What can hang from each mark:
k_241: k_244 k_451 k_526 k_761
k_526: k_244 k_451
k_451: k_244 k_557 k_757
k_244: k_241 k_451 k_757 k_761
k_557: k_241
k_757: k_241 k_244 k_451 k_526
k_761: k_241 k_451 k_526 k_757

Known rows, with every way that one mark hangs from another:
{k_451 {k_757 {k_244 k_761}}}: -8.4	-6.8	-23.5	-13.8	22.4	20.7	9.2	-6.4	-0.6	3.0	-23.0	-2.3	36.8	-2.9	9.0	10.4	8.0	16.8	4.2	18.3	-20.0	29.2	4.7	20.1	-20.2	-12.2	0.2
{k_557 {k_241 {k_244 k_451}}}: -8.2	9.3	-5.4	9.0	-1.7	-1.3	-8.1	7.8	-1.5	-3.3	-8.5	16.8	19.6	10.0	-10.2	8.9	-8.8	4.4	2.0	16.5	19.8	-28.3	13.4	-14.3	12.3	7.4	-35.1
{k_526 {k_244 k_241} {k_451 k_557 k_757}}: -16.8	-8.2	4.3	13.9	1.2	-42.3	3.0	-6.6	-24.4	17.9	-0.1	14.9	-10.1	-4.8	11.6	-10.5	6.3	-0.2	-5.7	-11.4	-6.2	-14.1	5.4	-34.5	9.1	10.8	-16.9
{k_526 k_244 k_451}: 3.1	-14.7	-9.4	23.7	-11.7	-4.7	9.2	16.8	6.2	21.7	-7.3	13.5	15.1	22.0	-9.3	-9.3	-7.5	19.4	-6.2	-3.2	-6.4	-2.3	-9.8	-21.3	34.7	3.6	-6.4
{k_451 {k_757 {k_244 k_761} k_526}}: 9.5	-11.7	-24.8	-27.0	26.4	26.2	5.2	-14.9	4.2	-5.7	-13.5	-8.7	19.9	10.5	14.9	13.1	10.0	14.6	-2.0	10.5	-10.1	36.2	0.0	28.2	-22.9	-18.9	3.5
{k_526 {k_244 k_241 k_757 k_761}}: 4.6	6.0	12.2	-3.2	15.2	0.9	16.1	-0.3	7.9	33.4	-32.4	-30.8	24.8	-22.2	-9.1	12.0	-3.1	12.8	-4.6	19.8	-9.3	12.5	-10.3	-12.3	-8.3	4.6	-4.1
{k_244 k_241 {k_451 k_557} k_757 {k_761 k_526}}: 16.3	24.2	24.7	-19.6	-5.7	-28.5	4.6	-15.8	-1.9	5.0	-16.1	-36.3	7.2	-60.9	-7.5	10.6	20.9	-30.9	0.1	1.6	-9.1	16.6	1.8	-4.7	-17.6	6.7	-12.7
{k_557 {k_241 k_451 {k_761 k_526}}}: -4.5	7.1	10.1	4.2	-3.4	24.1	-17.0	2.4	-16.2	-10.9	4.6	7.7	-25.3	9.6	-16.0	2.6	-5.0	-14.3	15.7	-8.1	3.2	6.6	21.0	9.8	5.8	7.7	19.3
{k_557 {k_241 k_244 {k_526 k_451} k_761}}: -6.1	-19.5	10.5	5.3	13.8	28.8	-25.0	12.3	-41.0	-15.0	-7.2	18.3	-9.9	27.5	-14.7	12.6	-17.9	12.9	-2.1	-11.9	13.5	-10.2	16.6	6.2	8.6	23.5	0.5
{k_241 k_526}: 3.7	-2.7	-23.2	-17.3	4.7	45.5	-10.5	3.3	1.9	-4.8	-19.4	-2.8	7.2	12.3	-11.5	3.8	-6.3	-12.1	1.4	12.6	-1.6	-7.5	-9.0	9.1	2.2	2.5	0.8
{k_757 {k_244 {k_241 k_761}} k_451 k_526}: 5.1	-14.9	-0.3	-20.4	2.0	16.9	-7.9	11.5	14.2	0.5	2.5	-1.5	-8.8	26.2	0.7	19.0	-13.2	22.5	-7.0	-5.5	29.8	16.0	-4.7	21.4	-12.3	-5.7	13.6
{k_451 {k_244 k_241} k_557}: -8.0	-7.8	-14.6	-4.8	13.6	-17.9	4.7	-11.9	-0.6	7.1	-15.4	12.3	-3.3	-24.8	12.0	7.8	2.4	1.6	-16.1	30.6	-1.6	-18.2	3.5	-5.7	15.9	4.2	-8.6
{k_526 {k_244 k_241 {k_761 k_757}}}: 12.3	-8.3	24.3	5.8	13.1	-1.9	21.1	8.3	1.9	35.9	-15.3	-19.0	11.3	-21.1	-3.9	5.1	2.0	19.4	7.9	21.3	-8.6	9.3	-10.8	-4.3	-1.7	-7.5	9.9
{k_761 {k_526 k_244 k_451}}: 30.4	-11.6	5.0	19.0	-10.3	-0.2	14.7	20.3	5.4	13.2	-1.0	15.8	-6.5	11.1	-7.5	-8.8	-6.1	16.6	-1.4	-11.5	-12.7	6.1	-14.1	-20.2	35.5	0.9	-4.6
{k_244 k_451 {k_761 k_241 k_526 k_757}}: 25.7	19.0	23.9	-3.1	-10.2	-4.5	17.0	14.9	17.3	0.5	2.8	-20.0	-1.5	-45.0	-4.9	-0.4	24.7	-10.1	21.5	1.8	-8.3	21.0	-10.6	6.8	-7.0	-18.2	3.3
{k_244 {k_241 {k_526 k_451}} k_757}: -1.7	6.4	3.3	-4.6	-0.1	11.5	-5.7	0.8	-11.3	4.7	-23.8	-16.7	-10.2	-10.5	-12.6	3.7	-0.8	-21.1	-1.7	-13.0	-2.0	-17.5	-14.9	-29.7	-22.3	16.6	-22.9
{k_451 k_244}: -5.4	-5.7	-33.4	4.0	11.2	18.6	8.1	-2.7	15.2	5.1	-26.3	11.5	17.5	0.5	2.4	5.9	-4.8	14.6	-10.4	30.1	-13.5	-3.4	0.0	2.8	21.6	-5.2	-3.9
{k_244 k_241 {k_761 k_526 {k_757 {k_451 k_557}}}}: 25.0	2.3	36.8	-9.8	-4.9	-27.2	10.1	-12.5	0.0	11.7	15.1	-14.6	-14.2	-37.6	5.6	5.3	15.2	0.5	15.1	-7.6	-5.8	20.1	-4.1	11.6	-9.9	-13.2	19.8
{k_761 {k_526 {k_244 {k_451 k_557}}} {k_757 k_241}}: 21.6	3.5	30.2	14.6	-10.4	-26.7	15.4	5.2	1.9	-2.8	25.4	4.1	-15.8	-11.7	16.1	-23.3	8.0	4.8	2.7	-1.6	-2.8	-14.9	-8.6	-14.3	5.2	-7.7	-1.3
{k_557 k_241}: -15.0	0.2	-21.7	7.4	5.7	15.0	-10.4	-4.3	12.3	-1.8	-8.6	9.4	0.9	11.4	-3.1	-8.7	0.4	3.2	6.6	21.1	7.1	-17.2	2.1	-11.2	12.3	-3.9	-8.1
{k_761 k_451}: -6.8	0.6	-20.9	11.3	-15.1	3.4	-1.5	13.2	20.1	5.9	-2.6	3.3	11.9	-1.4	-12.0	-6.9	-5.4	-11.5	10.0	0.6	1.3	5.2	-5.6	-0.7	13.9	-7.2	-0.3
{k_557 {k_241 k_451 {k_526 k_244} k_761}}: -4.4	-8.9	10.9	-7.3	5.6	29.3	-13.6	3.4	-33.3	0.5	0.7	5.6	-20.3	30.2	-20.2	7.4	-19.5	-5.1	2.8	-11.8	20.6	-9.3	29.6	5.9	7.2	21.6	19.3
{k_761 {k_757 {k_241 k_526}}}: -0.9	-0.8	-0.6	-3.9	11.9	44.1	-4.9	3.1	1.2	-12.5	2.9	-2.8	-12.0	10.5	6.4	-11.5	-2.7	-1.1	14.1	12.3	-1.8	-22.5	-20.1	2.7	-20.1	-8.3	9.6
{k_761 {k_526 k_244}}: 29.3	-5.6	-2.7	6.0	2.0	19.1	12.4	15.5	13.6	11.2	-10.0	8.3	0.5	6.0	-5.3	-3.7	-8.8	16.0	-1.0	9.9	-12.5	7.5	-14.5	-4.4	25.8	-3.4	1.2
{k_757 {k_241 {k_451 k_557} k_526}}: -7.8	5.4	-3.1	-21.0	-4.2	18.5	-16.9	-10.9	-23.2	-14.5	19.6	12.3	-9.3	17.2	-1.7	-0.4	-3.2	-28.4	1.9	-3.8	15.9	-33.4	5.6	9.4	-3.0	10.3	12.1
{k_244 k_241 {k_757 {k_451 k_557} k_526}}: -3.6	11.7	-2.7	-19.4	-2.9	-23.2	-8.7	-26.8	18.5	-0.2	8.0	-18.7	-9.4	2.0	9.4	4.1	3.9	-9.8	-13.4	-11.7	13.8	-5.1	-8.6	-8.1	-21.3	0.4	-9.4
{k_244 {k_761 k_241 k_526}}: 26.3	8.4	2.2	-12.7	5.3	21.4	9.1	12.3	19.7	0.9	-4.5	-6.3	0.1	-25.8	-4.9	6.9	13.1	2.7	12.8	16.2	-6.8	24.8	-15.4	16.7	12.8	-13.6	15.3
{k_761 {k_241 {k_244 k_757}} k_451 k_526}: 16.8	19.8	10.5	12.6	0.0	-4.5	13.2	24.6	16.2	-9.2	8.2	7.2	-7.7	-22.7	0.6	6.3	-11.2	3.3	4.6	-12.0	-7.5	1.6	-19.7	-9.1	-10.0	-1.0	-25.8
{k_761 {k_526 {k_244 k_241 {k_451 k_557}}} k_757}: 26.0	5.0	37.4	6.7	-11.0	-42.7	16.6	7.0	-3.7	12.6	9.1	-5.9	-20.3	-37.8	5.1	-8.7	10.5	-9.4	2.1	-3.1	-3.6	-12.3	-5.9	-22.0	1.6	1.2	-15.1

Rows:
-3.6	-3.5	-24.5	-7.1	12.0	-35.2	8.5	-15.4	6.0	-20.6	22.9	16.7	-32.6	-16.5	33.5	-4.8	13.3	-11.0	-10.4	-10.3	4.6	4.0	14.1	0.6	0.5	-10.7	-7.0 -> {k_761 k_241 {k_451 k_244 k_557 {k_757 k_526}}}
-19.3	10.5	0.2	-7.8	-13.2	-16.9	-9.4	-8.7	-12.1	10.8	3.5	7.0	0.2	-8.8	-8.7	5.7	2.6	-30.2	1.0	5.6	9.2	-24.4	3.7	-6.3	4.3	12.5	-1.8 -> {k_244 {k_241 {k_451 k_557}}}
-11.0	-9.7	-18.9	1.4	4.3	-34.2	1.9	-27.1	5.1	-6.0	13.9	25.2	-12.3	5.9	15.9	-1.1	-1.1	20.2	-10.4	6.8	15.8	-17.9	29.2	-6.7	21.6	-3.6	-3.8 -> {k_757 {k_451 k_244 {k_557 k_241}}}
2.0	8.0	-12.1	-11.9	-0.4	15.1	1.1	1.6	-14.8	0.7	-19.8	-4.0	8.1	7.2	-7.0	0.3	-3.8	-18.4	-0.9	-6.2	0.3	-7.5	13.7	-13.3	-8.6	9.7	-20.7 -> {k_241 {k_526 {k_244 {k_451 k_757}}}}
-7.8	-1.9	13.1	-0.7	-3.7	-18.1	3.5	-17.2	7.8	2.8	26.9	-7.0	12.8	-2.1	13.3	-8.4	11.0	17.5	10.7	2.5	1.4	7.4	-1.1	19.4	-7.6	-19.3	31.6 -> {k_244 {k_761 {k_757 k_241 {k_451 k_557}}}}
-10.1	18.7	-0.7	-18.7	-2.2	-15.1	-9.4	-27.5	-3.7	0.1	4.1	-18.7	-9.6	-4.9	0.6	7.5	6.7	-36.3	-12.2	-9.8	5.2	-12.9	-2.9	-9.3	-24.6	12.2	-10.9 -> {k_244 {k_241 {k_451 k_557}} {k_757 k_526}}
5.6	6.4	-4.8	-3.2	-9.1	1.0	5.0	3.9	38.0	-5.9	27.7	-4.5	-17.7	17.9	11.0	-7.5	7.4	10.7	8.1	-10.5	13.1	-0.7	-21.2	2.8	-10.0	-23.8	4.0 -> {k_761 k_241 {k_757 k_451 k_526}}
-3.1	-8.0	-9.6	14.2	0.9	-11.0	10.5	7.0	-0.6	16.3	-20.6	15.0	-7.8	-13.0	-1.9	6.6	-0.8	10.9	-6.8	12.3	-0.4	-17.4	-3.0	-26.6	22.2	3.6	-17.5 -> {k_526 {k_451 {k_244 k_241}}}
-29.0	-5.7	1.2	19.4	10.9	20.4	-13.7	-0.1	-1.4	-6.2	-7.1	-5.2	-7.1	7.0	-2.1	-15.0	1.4	8.8	12.6	11.8	-9.3	3.4	7.7	6.3	-9.3	-4.9	19.1 -> {k_557 {k_241 {k_761 k_757}}}
19.7	26.1	9.3	6.3	-11.0	-12.7	20.3	19.4	25.6	2.2	-3.9	-11.6	-3.6	-21.8	-4.0	-5.8	1.5	-3.4	-2.8	-5.5	-2.8	-0.6	-12.6	-27.6	-1.0	2.5	-28.4 -> {k_761 k_241 {k_526 {k_244 k_451 k_757}}}
-10.1	10.2	6.6	-2.5	2.9	-4.3	-15.6	-5.1	-33.7	-24.4	-11.3	8.1	12.5	-10.8	1.6	11.7	1.2	-12.8	-3.3	-7.0	-19.3	18.6	22.4	21.0	-8.7	14.1	-2.3 -> {k_241 {k_244 {k_451 k_557 k_757}} {k_761 k_526}}
16.6	-15.3	1.6	5.0	2.9	4.6	13.0	16.0	26.1	-11.0	34.5	6.8	-19.2	16.7	22.2	-13.7	-3.1	19.3	8.3	-6.3	15.6	-2.3	-23.1	6.2	-22.0	-28.3	0.0 -> {k_761 k_451 {k_757 k_241 k_244 k_526}}
-1.2	3.2	-19.7	6.1	-5.3	5.9	-4.1	-10.4	16.2	-3.0	-11.3	-16.1	5.9	18.0	-1.4	-7.2	5.0	-4.9	-10.9	-14.4	-12.0	8.1	-19.3	-15.3	-5.9	0.9	-14.1 -> {k_244 {k_757 {k_526 k_451}}}
9.8	-19.4	3.8	-2.0	-3.3	25.8	-4.5	25.2	-10.8	5.0	-6.4	-4.1	-3.0	12.8	-20.1	3.8	-22.8	-4.0	-2.4	-16.2	9.0	19.2	9.8	17.0	13.4	10.4	24.6 -> {k_241 {k_526 k_244} {k_761 k_451}}
-15.5	11.7	-3.5	7.8	0.4	25.7	-5.8	11.4	-9.1	-1.4	6.7	28.5	21.3	32.8	-6.8	14.9	-19.7	7.9	3.7	12.9	11.1	-34.2	-4.0	2.0	6.7	6.7	-5.3 -> {k_757 {k_241 k_244 k_451}}
-32.4	12.6	-0.6	2.1	-2.3	-10.3	-17.6	-6.6	-17.9	-11.7	-20.6	-13.6	45.5	-7.2	-8.9	11.1	-7.0	-6.8	-21.0	2.2	-13.8	7.2	12.1	15.0	-13.5	23.8	-9.4 -> {k_241 {k_244 {k_451 k_557} k_757} k_761}
1.7	15.5	-0.5	-22.9	0.9	-11.9	-5.6	-27.6	11.0	-10.0	1.8	-34.9	17.4	-10.3	7.7	0.6	19.1	-16.8	-11.9	5.0	8.6	9.1	-0.9	10.5	-17.9	-3.9	2.1 -> {k_244 {k_451 k_557} {k_757 k_241 k_526} k_761}
13.2	-26.2	-17.5	-7.5	-3.6	-18.2	-1.0	-4.8	2.8	-10.5	16.7	15.1	2.8	22.2	14.5	-4.3	8.5	13.3	-19.1	-10.8	5.2	4.2	-10.1	7.3	12.2	-3.9	-9.2 -> {k_757 k_244 {k_526 {k_451 k_557}}}
-15.3	-1.8	-5.0	6.4	-15.1	-23.5	-0.2	-14.9	11.9	0.8	18.6	1.2	12.4	4.6	8.0	-13.8	4.6	5.0	2.3	-5.3	-8.6	-0.1	-2.6	6.1	-3.1	-12.1	9.0 -> {k_761 {k_757 {k_451 k_557}}}
-23.9	-1.4	-1.6	12.8	-12.5	15.4	-9.7	4.3	12.0	0.8	-1.9	-10.2	13.6	17.8	-6.7	-3.9	-5.8	12.1	9.6	-5.5	-9.4	21.5	-0.4	19.5	-9.8	-8.8	31.1 -> {k_241 {k_761 {k_757 k_451}}}
7.3	-22.3	18.9	21.9	5.2	-6.7	-2.0	9.4	3.9	0.8	22.5	-5.3	-35.7	16.3	4.1	-15.7	-8.1	15.5	6.7	-18.8	15.0	17.1	10.4	1.7	0.8	-8.7	20.4 -> {k_557 {k_241 {k_761 k_451 {k_757 {k_526 k_244}}}}}
-21.2	-5.6	2.9	24.2	-11.9	6.5	-5.6	17.1	6.0	-0.6	-1.0	-11.9	4.7	-6.3	-10.2	-11.0	-3.3	-5.9	14.2	-7.1	-15.0	26.3	-1.6	16.2	-8.2	-7.7	26.2 -> {k_241 {k_761 k_451 k_757}}
-16.1	4.7	-8.0	-1.9	-6.6	-6.5	-8.7	-5.8	-22.4	-0.2	5.4	23.9	31.1	16.5	-6.7	17.4	-10.8	-6.2	-8.7	4.7	-4.0	-17.8	8.0	12.9	12.3	16.4	-8.1 -> {k_241 k_244 {k_451 k_557}}
2.1	-7.6	9.0	-6.7	1.0	18.9	-12.3	12.1	-19.9	-2.6	-10.9	-4.8	-10.4	14.6	-19.8	0.8	-13.0	-4.0	-1.3	-4.2	27.0	-8.0	27.6	-1.2	8.6	18.1	3.5 -> {k_557 {k_241 {k_526 {k_244 k_451}} k_761}}
5.1	-4.7	15.5	3.8	-0.2	-14.1	6.7	-11.6	-5.0	-0.1	40.3	7.2	-18.6	29.4	17.3	-13.8	0.5	5.2	-4.3	-9.7	8.6	-20.1	-6.1	0.1	0.1	-4.7	15.6 -> {k_761 {k_757 {k_241 {k_451 k_557}} {k_526 k_244}}}
12.0	-3.7	16.3	5.3	-7.7	13.8	7.8	21.0	2.0	-13.0	-6.2	-8.5	3.3	-12.9	-2.9	0.4	3.2	7.1	9.0	-3.5	-16.8	26.7	-4.3	21.5	-20.1	-7.1	4.2 -> {k_241 {k_761 k_526 {k_757 {k_244 k_451}}}}
-3.6	6.0	-7.9	-16.6	-13.5	-19.6	-3.0	-12.5	1.2	6.0	-11.3	-18.1	41.2	-23.8	-11.7	4.8	17.3	-19.9	-3.5	13.8	-0.4	17.2	13.2	18.4	14.8	-0.3	7.3 -> {k_244 {k_451 k_557} k_761}
12.1	-2.6	7.3	25.9	3.4	2.7	11.5	9.8	-8.0	0.8	9.7	24.0	-24.3	16.6	14.1	-18.2	-1.3	18.6	9.6	-14.5	-12.4	-7.3	-8.1	-30.3	10.3	-5.8	-5.8 -> {k_761 {k_526 k_244 {k_451 {k_757 k_241}}}}
-8.7	7.2	-14.4	-21.1	8.4	0.0	2.4	-33.6	-25.3	-11.2	-10.2	-4.6	1.5	-9.0	1.8	14.0	-4.7	-25.8	-20.5	-6.5	-15.6	-12.4	19.6	4.4	-16.2	21.0	-7.8 -> {k_241 {k_451 {k_244 k_757} k_557} k_526}
-23.5	14.5	-21.0	9.4	-6.5	-7.7	1.3	12.6	15.3	-3.9	8.6	10.2	-9.7	-12.2	4.9	-11.7	6.2	-17.5	17.0	-7.5	0.1	0.2	-0.9	-12.0	-8.3	-12.7	-9.8 -> {k_761 k_241 {k_451 k_757}}
-7.3	-24.5	6.1	6.8	10.4	-12.6	-26.5	-7.6	-29.6	-19.8	14.2	20.6	-13.0	31.7	4.7	4.9	-3.1	16.8	-17.6	-13.6	15.8	-0.3	16.9	11.5	19.7	15.9	4.6 -> {k_757 {k_526 {k_451 {k_557 {k_241 k_244 k_761}}}}}
